Every row comes from one small tree of marks. Brackets hold a mark, then the marks that hang from it, in the order of their numbers. Every link used is in the known rows. Which tree was each row made from?
Known rows
{Q666 Q394 {Q984 {Q737 Q450 Q651}}}: -2.836  -2.223  1.778  1.805  0.542  2.306  -2.879  -0.181  1.379  -3.773  1.227  1.358  -0.601  4.157  2.691  0.676
{Q450 {Q737 Q651 Q984}}: -0.275  -1.780  1.689  1.664  1.010  3.380  -2.055  0.093  -1.417  -4.956  0.841  3.964  -1.193  0.291  2.092  -1.066
{Q394 Q666 {Q984 Q737}}: -1.439  -1.091  1.152  -0.174  -0.929  1.661  -0.315  0.933  0.576  -0.770  1.035  1.913  -0.999  -3.944  2.090  0.591
{Q984 {Q394 Q666} {Q737 Q450 Q487}}: -3.222  -0.812  0.333  -0.434  -1.534  2.289  -1.163  -0.724  1.520  -2.753  1.209  1.235  -0.530  -0.938  1.130  1.498
{Q487 Q984}: 0.698  -1.636  1.025  1.728  0.500  3.202  -1.063  0.577  -0.114  -0.315  -0.142  3.805  -1.231  -1.361  2.327  -0.078
{Q394 Q984}: 0.294  -1.259  1.479  1.238  0.387  2.559  -0.365  0.772  0.164  -0.110  0.521  1.925  -0.940  -1.516  2.875  -0.125
{Q737 Q450 Q651 {Q984 Q394}}: -1.167  -1.598  1.205  1.964  1.555  3.520  -0.490  -0.667  -0.635  -3.447  0.053  1.504  -0.031  4.099  2.725  0.095
{Q666 Q394 {Q984 {Q737 Q487 Q651}}}: -2.161  -2.391  1.808  1.242  -0.288  1.376  -2.971  -0.264  1.956  -5.664  1.702  2.252  -0.643  3.374  2.637  0.529
{Q487 {Q984 {Q394 Q666} {Q737 Q450 Q651}}}: -2.506  -1.096  0.511  0.659  0.024  2.565  -0.888  -0.470  0.485  -2.230  0.349  3.265  -0.388  -1.071  2.301  1.123
{Q984 Q394 Q737}: -2.151  -0.793  1.270  0.143  -0.492  2.290  -1.783  0.439  0.570  -3.368  1.660  2.984  -1.649  -1.563  1.684  0.377
{Q666 {Q984 Q394 {Q737 Q450 Q651}}}: -3.273  -1.272  1.190  1.303  0.286  2.068  -2.604  -0.206  0.289  -3.699  1.077  1.223  -0.921  2.563  2.647  0.909
{Q737 Q450 {Q487 {Q984 Q394}} Q651}: -0.630  -1.827  0.538  1.616  0.755  3.249  -0.901  -1.825  0.750  -2.932  -0.151  2.781  0.290  2.275  2.925  0.604
{Q737 Q450 {Q487 {Q984 {Q394 Q666}}} Q651}: -1.005  -1.650  0.291  1.127  0.216  2.878  0.017  -1.527  1.332  -2.212  -0.337  2.451  0.569  1.394  2.399  1.130
{Q394 Q666}: 0.116  -1.687  1.043  0.510  -0.171  2.678  0.420  1.099  1.214  -0.066  0.083  2.126  -1.051  -1.828  0.779  0.431
{Q450 {Q737 Q651}}: -0.096  -1.901  1.704  1.254  0.868  3.441  -1.998  0.026  -0.068  -4.031  0.845  4.284  -1.390  -1.204  1.593  -0.860
{Q487 {Q984 Q394}}: -0.423  -0.624  0.799  1.493  0.148  2.520  -0.770  0.531  0.437  -0.622  0.235  3.839  -1.027  -0.895  2.623  0.420

Which tree is each row?
-1.717  -0.160  0.644  0.532  -1.313  1.949  -1.475  0.134  0.051  -3.900  1.336  2.952  -0.815  -0.602  1.569  0.328
{Q450 {Q737 Q487 {Q984 {Q394 Q666}}}}
-1.024  -0.607  0.846  0.893  -0.226  1.936  0.352  1.102  0.163  -1.615  0.479  2.030  -0.708  0.533  1.740  0.574
{Q737 {Q984 {Q394 Q666}}}
-2.719  -2.397  1.540  1.562  0.033  2.105  -3.098  -0.936  1.854  -4.864  1.385  1.238  -0.267  4.586  2.752  0.828
{Q666 Q394 {Q984 {Q737 Q450 Q487 Q651}}}
-1.355  -1.703  0.577  1.066  0.278  2.683  0.270  -1.266  0.573  -3.935  0.021  1.049  0.688  3.718  2.189  0.820
{Q737 Q450 Q487 Q651 {Q984 {Q394 Q666}}}
-2.878  -1.600  0.631  -0.339  -0.641  2.350  -0.802  -1.309  1.556  -4.462  0.994  1.725  -0.084  0.112  1.422  1.229
{Q984 {Q394 Q666} {Q737 Q450 Q487 Q651}}
-1.845  0.075  0.924  0.808  -0.711  2.191  -1.202  0.961  -0.390  -2.676  1.161  3.117  -1.177  -1.121  1.530  0.194
{Q450 {Q737 {Q984 {Q394 Q666}}}}
-1.868  -2.194  1.645  1.003  0.147  2.389  -1.592  -1.194  1.678  -3.919  1.462  1.781  0.149  1.656  3.322  0.372
{Q666 {Q394 {Q984 {Q737 Q450 Q487 Q651}}}}
-0.212  -1.502  0.580  0.736  -0.058  1.851  0.144  -0.712  1.514  -3.081  0.034  3.812  0.102  -0.105  2.320  0.718
{Q737 {Q487 {Q984 {Q394 Q666}}} Q651}
-2.716  -0.466  0.271  0.569  -0.771  2.504  -1.175  0.066  0.513  -0.741  0.468  2.832  -0.761  -1.951  2.065  1.363
{Q487 {Q984 {Q394 Q666} {Q737 Q450}}}
-1.417  -2.683  1.467  0.854  0.997  3.967  -2.015  -0.830  -0.171  -3.981  0.632  2.309  -1.008  0.222  1.810  -0.142
{Q984 {Q737 Q450 Q651}}
-3.170  -1.443  0.948  1.042  -0.266  1.894  -2.845  -0.980  0.739  -4.694  1.212  1.062  -0.583  3.032  2.672  1.078
{Q666 {Q984 Q394 {Q737 Q450 Q487 Q651}}}
-2.144  -1.558  0.931  -0.638  -0.907  1.411  -0.628  -0.571  1.746  -5.325  1.362  3.016  -0.488  -1.105  1.357  0.884
{Q984 {Q394 Q666} {Q737 Q487 Q651}}
-0.943  -1.607  1.283  0.251  -0.803  2.092  -1.746  -0.216  0.159  -2.993  1.443  2.170  -1.009  -2.396  2.816  0.065
{Q394 {Q984 {Q737 Q487}}}
-0.492  -1.327  1.154  1.221  -0.467  3.116  -2.638  -0.124  -1.098  -4.473  1.151  3.250  -1.267  -0.109  1.825  -0.666
{Q450 {Q737 Q487 Q984}}
0.247  -1.791  0.855  1.221  0.473  2.342  -0.720  -1.057  0.937  -3.892  0.248  4.121  -0.150  0.769  2.818  0.235
{Q737 {Q487 {Q984 Q394}} Q651}
0.026  -2.866  1.129  1.886  1.205  3.906  -1.045  -1.622  -0.736  -4.540  -0.151  1.404  0.200  4.124  2.500  -0.279
{Q737 Q450 Q487 Q651 Q984}
